What can hang from each mark
Z_172: Z_231 Z_511 Z_608
Z_705: Z_172 Z_222
Z_231: Z_46 Z_172 Z_222
Z_511: Z_46 Z_172
Z_608: Z_222
Z_222: Z_511 Z_608
Z_46: Z_231 Z_511 Z_608 Z_705

Known rows, with every way that one mark hangs from another
Z_222[Z_511[Z_46[Z_705]]]: [  6  -7 -21  23  -4   6   5   9   1   1  -2  -2   9 -12  -2  19  15  -7
  -1  13  25   2  13  -3   7  -4]
Z_222[Z_511[Z_46 Z_172] Z_608]: [ -2 -11  23  23  -3   1   3  11   4   4  -8  17   8  -4   3   3 -54 -12
   4  41  15   5   9  -9  -1  -1]
Z_172[Z_511 Z_608]: [-11 -18 -19  -7 -16 -10   7   8   1   8   5  -2   0  -9  14 -11  26  -1
  18 -13 -33  -8   2   2  24   9]
Z_231[Z_172[Z_511 Z_608] Z_222]: [  3   8  -9 -21   7 -19 -11   4   7  33 -13   0  -3  -8  15  -6  35  -1
  19 -23 -14  -4   1  -6  10   2]
Z_705[Z_172[Z_231 Z_511] Z_222]: [ -9  15  48 -26 -22   8 -21  -5  -8  -2  13  15 -10  -1   2 -16  -3  -4
  -8  -6 -38   9 -26  23  20   6]
Z_705[Z_222]: [-20   1  43  -4 -23   9 -15  -9   2   8  20   2  -3 -12  -5  17   5  18
  -3   6 -25   5  -9   4   6   6]
Z_608[Z_222[Z_511[Z_46]]]: [  3   5   4  11  -9   5  -3   4  -4  -4  12 -17   9 -11  -6 -12   9  -3
  -1  12  22  13   4  -7 -14  -6]
Z_511[Z_46 Z_172[Z_231 Z_608[Z_222]]]: [ 18 -13 -25  -5  -4  -3   7  13   3 -10  -1  -1  -2   4 -12 -42 -36  -4
  -2  -6   1  -6   7  17 -10  -3]
Z_511[Z_172]: [ -6 -21  18  13   1   3   9  -3   1   8   2   2   1   4  -6   6 -15  21
 -12  16 -23  -7   2   0  10  -1]
Z_705[Z_172]: [ -2   5  40   9  -9  13  -6  -8  -5   0   7  -3   0  -2  10   8   3  15
 -13   1 -31   0 -10   0  23  -4]
Z_608[Z_222[Z_511[Z_172[Z_231]]]]: [ 18  -2  14  -3  -2   7  -5   6  -8   0  -5  -6   0  10 -19 -15 -20  -8
  -6  13  -1  -3   1   6 -11 -10]
Z_172[Z_231[Z_46[Z_705]] Z_511 Z_608]: [ 16  -4 -49 -10   2  -4   7  22  -5 -25 -10  -3 -10   0  10  -6  34 -26
  24 -29   9 -11   8  19  16   6]
Z_172[Z_231[Z_222]]: [ -2  -2  44  -1  -4   4  -9  -2   0  28  18   6 -10  -5  -7   8   4  27
   0 -14 -18 -11  -9  17  -1  -1]
Z_46[Z_231[Z_222[Z_608]] Z_511]: [-19   8  25   1  16 -10   5 -29   4  12  20  14   2   5   4  17  -2  21
   9 -17  14 -11 -20  -4 -17   6]
Z_511[Z_46[Z_705[Z_222]] Z_172[Z_231]]: [  5  -8  -2  -1  -1   5  -1   2   6  -2   1  20  -4   1 -20  -6 -35   1
 -19   9   8  -4  -2  25   0   3]
Z_608[Z_222[Z_511[Z_172[Z_231[Z_46]]]]]: [ 24   7   8  -1   9  13  -8  14 -12 -27  -9 -17  -6  12 -16  -7  -5 -18
   3  11  24   8   5   5 -20  -7]
Z_511[Z_172[Z_608[Z_222]]]: [  8  -6 -29 -11  -1  -4   5  -1   4  -4  -7 -12   4   5  -7 -23  -8   0
   3  -2 -16 -15   4  -4   3  -3]
Z_511[Z_46[Z_608 Z_705] Z_172]: [ -7 -25 -61  16  14  -4  36  -4   6 -16  -8   4   6   8 -10  -3 -17   8
 -24  10  13  -9  14  -5  -1  -2]
Z_46[Z_231[Z_222] Z_511]: [-16  -4   4   1  16  -4   7 -27  -1  12  25  -2   0   8  -5  20  30  35
  -2 -27   4  -5 -16  -1 -19   9]
Z_511[Z_46[Z_231] Z_172[Z_608]]: [ -3 -36 -44  14  12  -4  13   8   0  -5  -3   6  -3  11   0   3 -28  10
  -3   2  -5 -10  23   8 -18  12]
Z_231[Z_172[Z_511]]: [ -4   0  31   2   2 -11   0   4  -3  16  -5   0   0  -4  13  -9  23   1
   0  -3 -10   9  -2  -5  13  -3]
Z_705[Z_172 Z_222[Z_511]]: [ -4  19  43 -10 -26  22 -32  -8  -4   3   3  -1   0  -7   1  28   5  -8
  -6  17 -26  18 -10  -5  16   2]
Z_222[Z_511[Z_46] Z_608]: [ -5  -2  39  25 -15   3  -3  12   2   5   5  10   6 -16  12  10 -27 -11
  13  27  16   8   5  -8   2  -1]
Z_705[Z_172 Z_222[Z_608]]: [-12  31  71 -11 -21  11 -25 -16   3  -1   8  18   0  -8  12   8 -33  -4
  -1  14 -26   3 -23   0  21   0]
Z_231[Z_46 Z_172 Z_222[Z_608]]: [  6  34  58   3  23  -4 -20   2   5   5 -11   0  -7  -7  15  21   2  -2
  19   1  32   5  -5 -12  -8  -7]
Z_172[Z_511[Z_46[Z_705]] Z_608[Z_222]]: [  7   4 -75 -13   4 -18  18   2   3 -19  -2  -6  10  -9   5 -46  29 -17
  12 -20  23 -12   2   4  11  -2]
Z_511[Z_46 Z_172]: [ -7 -25  10  24   3   2  13   3   3   1   6   5   2  -1  -6  -6 -29  20
 -15  20  -4   3   5   4  -1   1]
Z_231[Z_172[Z_608]]: [ 11  -3   6   2 -10  -4  -9  14   7  23 -14  -8  -3  -5  15  11  14  -4
   7 -12 -18   0  14 -10  13  -3]

Rows
[-15  -1  12   0  29 -11  13 -30   5  11   5  19   3  17  -3  11 -28  21
   1  -2  15 -16 -18  -4 -20   7]  Z_46[Z_231[Z_222[Z_608]] Z_511[Z_172]]
[ 17   6  -9   0  -1  -5 -20  19  10  35 -17  -9   0 -14   7  19  18 -11
  16  -4  13  12  17 -15  -9   0]  Z_231[Z_172[Z_608] Z_222[Z_511[Z_46]]]
[  6  -5  29  10  -7   6 -12  12   0  26  13   4  -5 -12  -8  12  -1   9
   3   2   8   6   3  13 -14   1]  Z_172[Z_231[Z_222[Z_511[Z_46]]]]
[ -2  -6  32  13  -4   2  -2   5   2  11 -12  14   6   0   3  15 -42 -11
   7  37  -3  -5   6 -10   8  -3]  Z_222[Z_511[Z_172] Z_608]
[  2 -11 -28  10  10  -3  27 -18   7   0  -2   0  11  11 -11  -1   8   9
 -14  -4  11 -10 -11  -5  16  -2]  Z_46[Z_511[Z_172] Z_705]
[  6  -2 -20   1  21 -12 -12   5   5  23  -9   2  -8   1   8  18   8  12
   5 -21  13  -2  19  -1 -28   5]  Z_511[Z_46[Z_231[Z_172[Z_608] Z_222]]]
[ 20 -18 -20  18   5   6   8  18   0   3 -14  11   1   4 -13   5 -25 -13
 -12  17  22  -5  16  12   0  -4]  Z_222[Z_511[Z_46[Z_705] Z_172[Z_231]]]
[ -8  22   0 -23  -7   3  -9 -18  -3  -8   0  11   3  -3   3  -4  23  -8
  -9  -4 -18  -1 -21   8  32   2]  Z_46[Z_705[Z_172[Z_511] Z_222]]
[-12 -21 -23  19 -16   5  15  10   0  -5   9 -10   4  -6  -2  13   3  -1
  -6  14   2  16  15 -14  -9   3]  Z_222[Z_511[Z_46[Z_608]]]
[-10   0  16   8  -3   1   4  -2  -6 -11  11   5   3  -5  13 -24   2   6
 -11   2 -13  13 -12   7  21   1]  Z_705[Z_172[Z_511[Z_46]]]
[  9 -27 -37  14 -12   2   2  21   6   8 -14  -2   5  -4  -1   5 -18 -11
   7  19  -6   5  22  -7   3   7]  Z_222[Z_511[Z_46 Z_172[Z_608]]]
[  5  18 -21 -27  -6  -5  -3  -7  -5 -15  -3 -10   5   0  13 -42  23 -14
   8 -20 -26  -6 -12  -1  24  -2]  Z_705[Z_172[Z_511 Z_608[Z_222]]]
[ 11  27  66  -6  -7  10 -27  -1  -4  23  -5  18  -5  -3  10  16 -28 -12
   8   7  -9  -5 -14   5   9  -7]  Z_705[Z_172[Z_231[Z_222[Z_511 Z_608]]]]
[ -9 -22 -27   3 -15 -11  10  14   4  -2   9   1   2 -14  14 -23  13  -1
  15  -9 -11   3   6   5  14  11]  Z_172[Z_511[Z_46] Z_608]
[  0  -8  13   3   8   3  -9  -5   3  29  -7   2   2   1 -13  26   0  15
  -1  20  -8  -6   2  -8  -3   0]  Z_231[Z_222[Z_511[Z_172]]]
[ -9   7 -35 -20  26 -19  15 -13 -11 -14  -6 -10   0  19   2 -22  25  -3
  -9 -20  10   4   6 -11 -29  -5]  Z_46[Z_231[Z_172[Z_511]] Z_608[Z_222]]
[ -3   4 -32   2  24 -10  14  -6  -5 -21  -1 -14  -1  15  -3 -12   1   4
 -21 -13  31  10  15 -10 -45  -7]  Z_511[Z_46[Z_231[Z_172] Z_608[Z_222]]]
[ -9  -3 -43  -5   7   1   9 -10 -12 -19   6 -17   4  14  -9  13  17  -1
  -5  -3   8  -2  14 -15 -35  -2]  Z_46[Z_231 Z_608[Z_222[Z_511]]]
[-11  -8 -26 -11  -5 -11  25   4  -6 -24  20  -2  -1   2  -7 -55   2  -3
  -7 -15   7   8  -8  12 -17  -1]  Z_172[Z_231 Z_511[Z_46[Z_608[Z_222]]]]
[ 24  19   5 -20 -15   8 -12   3  -6  -9  -1  -8  -5   4   4 -28  -5 -12
  -1 -25 -26 -10  -9  13  14  -8]  Z_705[Z_172[Z_231 Z_608[Z_222]]]
[-10 -30 -34  18  -4   4  21   8   3  -6  -5  -5   6   5 -10   6 -21  -1
 -15  28   1  12  19 -14 -13   2]  Z_222[Z_511[Z_46[Z_608] Z_172]]
[-14  -3 -21   5   6   3  -1 -11   0 -11  12  12  -2  -2  -7  23   2  11
 -12  -1  22  -4   5  14 -17   8]  Z_511[Z_46[Z_231 Z_705[Z_222]]]
[ -1  -7  23   3  -2   2   1  16 -13 -22  11  -3 -13  -1   4  -9  21  -2
  13 -11   0   8  -5  19   4   5]  Z_172[Z_231[Z_46] Z_511]
[  0  19 -37 -33 -13   0 -11  -9   3  -9 -10   8   2  -5  11  -5  25 -20
   6 -16 -27  -9 -12   7  38   8]  Z_46[Z_705[Z_172[Z_511 Z_608] Z_222]]
[ 16  21  17  -9  10   8  -9 -10  -2  13  -2  10  -6   4  -2  11   7  12
 -14 -22  -9 -19 -14  19  18  -9]  Z_46[Z_705[Z_172[Z_231[Z_222]]]]
[ -7 -16 -16 -10   6  -6  26 -17   9  10  10   3  -3  17 -20  -7  -7  22
 -14 -20 -10  -3 -18   1 -13   5]  Z_46[Z_511[Z_172[Z_231[Z_222]]] Z_608]
[  1   6   0  10   9   3   6  10  -2 -20 -11 -21  -9   5   8  19  25  -3
  -2  -6  12  19  13 -18 -10  -4]  Z_231[Z_46[Z_608] Z_172]
[  2  15  27   6  19   4 -14   2   2  -2 -15   4  -1   1   0  29 -18 -10
  21  29  27  -1   1 -13 -11   0]  Z_231[Z_46 Z_222[Z_511[Z_172] Z_608]]
[  6  24 -10  -5  15   0   3   1  -4 -36  -9 -33  -4   8   0  -7  31 -10
  -2 -11  28  18   7 -20 -23 -11]  Z_231[Z_46[Z_608[Z_222]] Z_172]
[  1  30   1   2  20  -4   9 -19   9 -16   4   0   4  -3   5  16  25  -2
  19 -18  52  -8 -23  -9   3  -1]  Z_231[Z_46[Z_511 Z_705] Z_222[Z_608]]
[ 20  21 -15 -16 -15  10 -17   1  -4  -9 -11 -20   6  -2   7  -5  17 -24
   7  -5 -16   1   2 -13  15  -7]  Z_705[Z_172[Z_608[Z_222[Z_511]]]]
[ -9  -6  19  -5 -16  12 -18  -4   2  13  -2   4   1  -1 -14  25 -13  -1
  -3  32 -18   9   0  -5   1   6]  Z_705[Z_222[Z_511[Z_172]]]
